Each row was made from one path, in order. Every step used is in the known rows, and no mark comes twice. Write each row's path.
Known rows:
lavob, tasim: [ 18.5  -4.1  -5.1  18.9  31.1 -13.0  -7.9 -13.5  10.4  11.9 -10.7   2.7
   7.4  -9.2 -25.2  29.3  15.5 -19.0   7.4 -15.5]
tasim, lavob, kikalo, tira: [-13.7 -37.4  49.3  32.5  34.5  -4.2 -44.2  -6.2  21.1  -9.0 -21.5  34.9
 -34.1 -16.5  44.5 -17.6 -29.4 -36.9   2.0  23.5]
tibipu, sonam, sagifu, kikalo: [ 14.7  22.8  -9.5 -37.4 -33.1 -52.4  25.5  16.6 -10.2  -2.8   1.3  16.1
   5.4  32.0 -64.1 -41.7 -23.8  22.7  21.5 -27.9]
lavob, kikalo, tibipu, sonam, sagifu: [  5.6   5.2  25.2  -8.0 -21.7 -71.5   4.1   2.2  19.9 -13.3 -40.4  18.6
  -5.4  35.8 -20.9 -52.9 -40.0 -14.0  39.0   9.7]
tibipu, sonam, lavob: [  6.2  27.9 -54.3  11.5 -22.9 -43.4   4.7 -12.8  16.3  -6.3  20.4  -5.2
  10.7  22.6 -54.7 -46.5  -6.7   5.2  18.3  15.2]
lavob, kikalo, tira, sonam: [  4.8 -33.4  18.6  31.7   6.8 -24.6 -19.8 -15.6  19.7 -19.6 -31.9  15.4
   3.1   4.9  32.5 -17.4   6.6   9.9   0.1   3.6]
sagifu, kikalo, tibipu, sonam: [ 29.9  14.3 -12.8  -5.1 -32.0 -47.3   2.1  -7.0  -4.3   3.4   5.5  35.2
  18.1  21.0 -26.8 -79.4 -27.0  16.8  21.5  -1.3]
tibipu, sonam, sagifu: [ 11.8  13.1 -10.9 -23.4 -21.6 -47.8  15.9   8.6  18.3  -6.6 -15.8  -1.1
   4.8  26.7 -53.0 -29.8 -18.9   5.3  27.5   3.3]
tira, kikalo: [ 20.6  11.6 -24.5 -25.6 -26.2   1.6  -3.3  -5.6  -0.2 -34.0  -2.1   2.2
  14.7   0.6  -7.1  -3.7  19.3  14.0 -20.3  -5.4]
sagifu, kikalo, tibipu, sonam, lavob: [ 21.5  42.2 -40.7   9.7 -41.5 -69.3  15.3 -10.8  -3.3  -7.7  18.8  25.8
  14.5  31.9 -49.0 -87.5 -21.0   8.0  17.4   3.9]
tira, kikalo, lavob, tasim: [ 38.2  25.8 -44.6 -27.5  30.0 -33.1  -2.1 -36.6  16.4 -14.2  -6.1  14.1
  14.7  10.2 -41.2  18.7  23.2   0.8   5.8 -21.8]
tira, kikalo, tibipu: [ 30.4  13.0  -9.1 -10.0 -33.1 -22.9   1.5 -11.4  -5.5 -33.0 -12.9  22.9
  18.7   5.6  13.3 -36.5   7.1  -1.7 -12.4   8.1]
sonam, tibipu: [ -9.2   6.1  27.0  -8.0 -30.2 -10.9   0.7   5.8   7.8  -1.0 -32.7  19.1
  -1.2  11.7 -15.8 -21.3   8.9 -25.8  13.4   8.1]
tasim, lavob, kikalo, tibipu: [-13.4 -21.0  62.7  13.1  19.1 -17.6 -46.7  -5.4  26.0 -12.6 -26.8  34.7
 -29.7  -3.8  40.9 -45.4 -40.0 -21.9  10.3  21.1]
tasim, lavob: [ -5.3 -11.4  16.5  -2.1  22.3  11.5 -42.6   5.0  24.2  -3.9   5.1  13.8
 -19.9 -16.2  -2.1 -18.6 -16.1   3.6  -4.6  14.3]
lavob, kikalo: [-17.7 -16.1  38.7   3.9  11.8  -3.6 -19.1  -4.0  10.8  -4.4 -18.1   5.3
 -22.7   2.9  26.7   7.5 -19.4 -10.3   6.7  -4.9]
tira, sonam: [ 11.6  -9.5 -14.0   1.1  -8.1 -11.5 -11.7  -8.2  17.2 -13.7  -8.5  -8.2
  18.6   9.5  -9.2 -17.6  20.6  45.6  -3.5  -8.0]
tira, kikalo, tibipu, sonam, lavob: [ 31.8  41.2 -62.4   3.0 -51.4 -60.8   5.4 -18.8  13.9 -34.8   7.7  14.4
  27.1  29.6 -44.5 -78.3  -0.8   5.1   4.9  21.8]

Write each row's path:
[-26.2 -27.9  54.3   1.4  31.9   6.7 -58.7   1.6  32.1  -6.3 -14.2  17.2
 -36.1 -11.5  21.1 -11.8 -32.8  -7.1   4.3   9.6] : tasim, lavob, kikalo
[-12.6  10.4  23.2  25.5  -8.0 -47.3  -2.0 -11.9   7.1 -15.6 -18.1  20.2
 -14.8  20.5  24.3 -42.4 -22.5 -27.8  11.9  13.3] : sonam, lavob, kikalo, tibipu
[ 30.9   4.1 -44.6  53.9  20.8 -55.0   1.6 -29.0  20.2 -10.7 -11.5   7.3
  21.5   5.5 -35.7  -5.1  37.6 -10.9  -1.5  -6.5] : kikalo, tira, sonam, lavob, tasim
[ 42.6  14.7 -33.6 -10.5 -44.6 -40.3 -11.0 -15.6  11.3 -24.9  -7.8  24.9
  34.1  15.8 -21.0 -69.7  -8.1  12.4   9.1  18.4] : tira, kikalo, tibipu, sonam
[  9.9  -5.6  17.7  12.6 -10.9 -43.5 -24.1 -16.9  21.7  -3.9 -20.4  21.9
   3.7  18.4   4.8 -63.4 -40.4  -7.1  29.3  19.6] : lavob, kikalo, tibipu, sonam
[ -2.4  -4.4  -7.3  44.4  -1.9 -46.3  -5.1 -22.1  14.2 -11.7  -8.8  22.9
  -6.9  15.5   5.0 -39.8 -23.4 -32.3  17.9  23.3] : tibipu, sonam, lavob, kikalo, tira
[ 21.8  34.9 -42.9 -52.2  -2.8 -18.8   7.0 -25.8   5.1 -29.5   5.4  13.2
   6.8  23.7 -19.7 -12.2  10.0  25.4  -3.6  -5.4] : tira, kikalo, lavob
[ 20.0  14.4  14.7 -20.8 -33.5 -66.3  29.6   9.8 -11.5 -20.0 -24.1  28.4
  12.2  33.8 -19.8 -60.2  -4.2  27.4   8.3 -26.8] : tira, sonam, sagifu, kikalo, tibipu
[ 36.0  37.0 -34.2 -38.9  23.7 -78.3  21.8 -17.4   9.4  10.4  -2.4  26.0
   5.2  36.8 -88.3 -15.9 -11.3  10.3  40.7 -38.1] : tibipu, sonam, sagifu, kikalo, lavob, tasim
[ 12.3   4.2  10.3  -0.1 -12.4 -41.6  38.6  11.0 -32.3  -7.7 -13.7  36.5
  -4.6  14.3  -6.5 -21.2  -9.1 -19.0   3.2 -19.8] : sonam, sagifu, kikalo, tira
[ 12.6  22.2  25.6 -20.5 -28.3 -56.3  37.4  13.8 -24.6 -12.2 -17.0  34.0
  -3.5  25.4 -10.9 -48.2 -18.8  -6.1   7.7 -19.5] : sonam, sagifu, kikalo, tibipu
[  5.5  20.7 -44.4  12.1 -16.4 -37.5   5.6 -13.2  16.1 -23.1   6.3 -12.9
  13.1  21.7 -32.7 -31.3  26.5  32.7  -6.6  -0.3] : tira, sonam, lavob
[-11.3  -5.2  10.2  44.3   7.0 -34.1   3.0 -15.3   1.1 -16.5 -13.2  19.8
 -18.6   5.6  28.9 -15.6 -13.4 -43.5   2.6  12.6] : sonam, lavob, kikalo, tira
[ -5.1 -24.3  41.9  20.9 -23.2 -36.1 -17.0  -8.5  25.7 -19.9 -63.0  31.5
   1.5  14.2  15.5 -37.1  12.8 -14.9  13.7  10.1] : lavob, kikalo, tira, sonam, tibipu
[ -7.9 -28.9  37.5  35.3  16.0 -14.1  -9.5  -9.9   0.0  -5.9 -28.2  26.5
 -16.6  -3.1  47.8  -2.4 -17.8 -37.2   4.8  11.0] : lavob, kikalo, tira
[ 16.8  32.9 -43.1  20.7 -32.4 -61.5  10.3 -18.5  12.9 -11.7   9.1  11.1
  14.9  27.1 -36.6 -80.0 -13.1  -4.7  19.5  27.6] : kikalo, tibipu, sonam, lavob
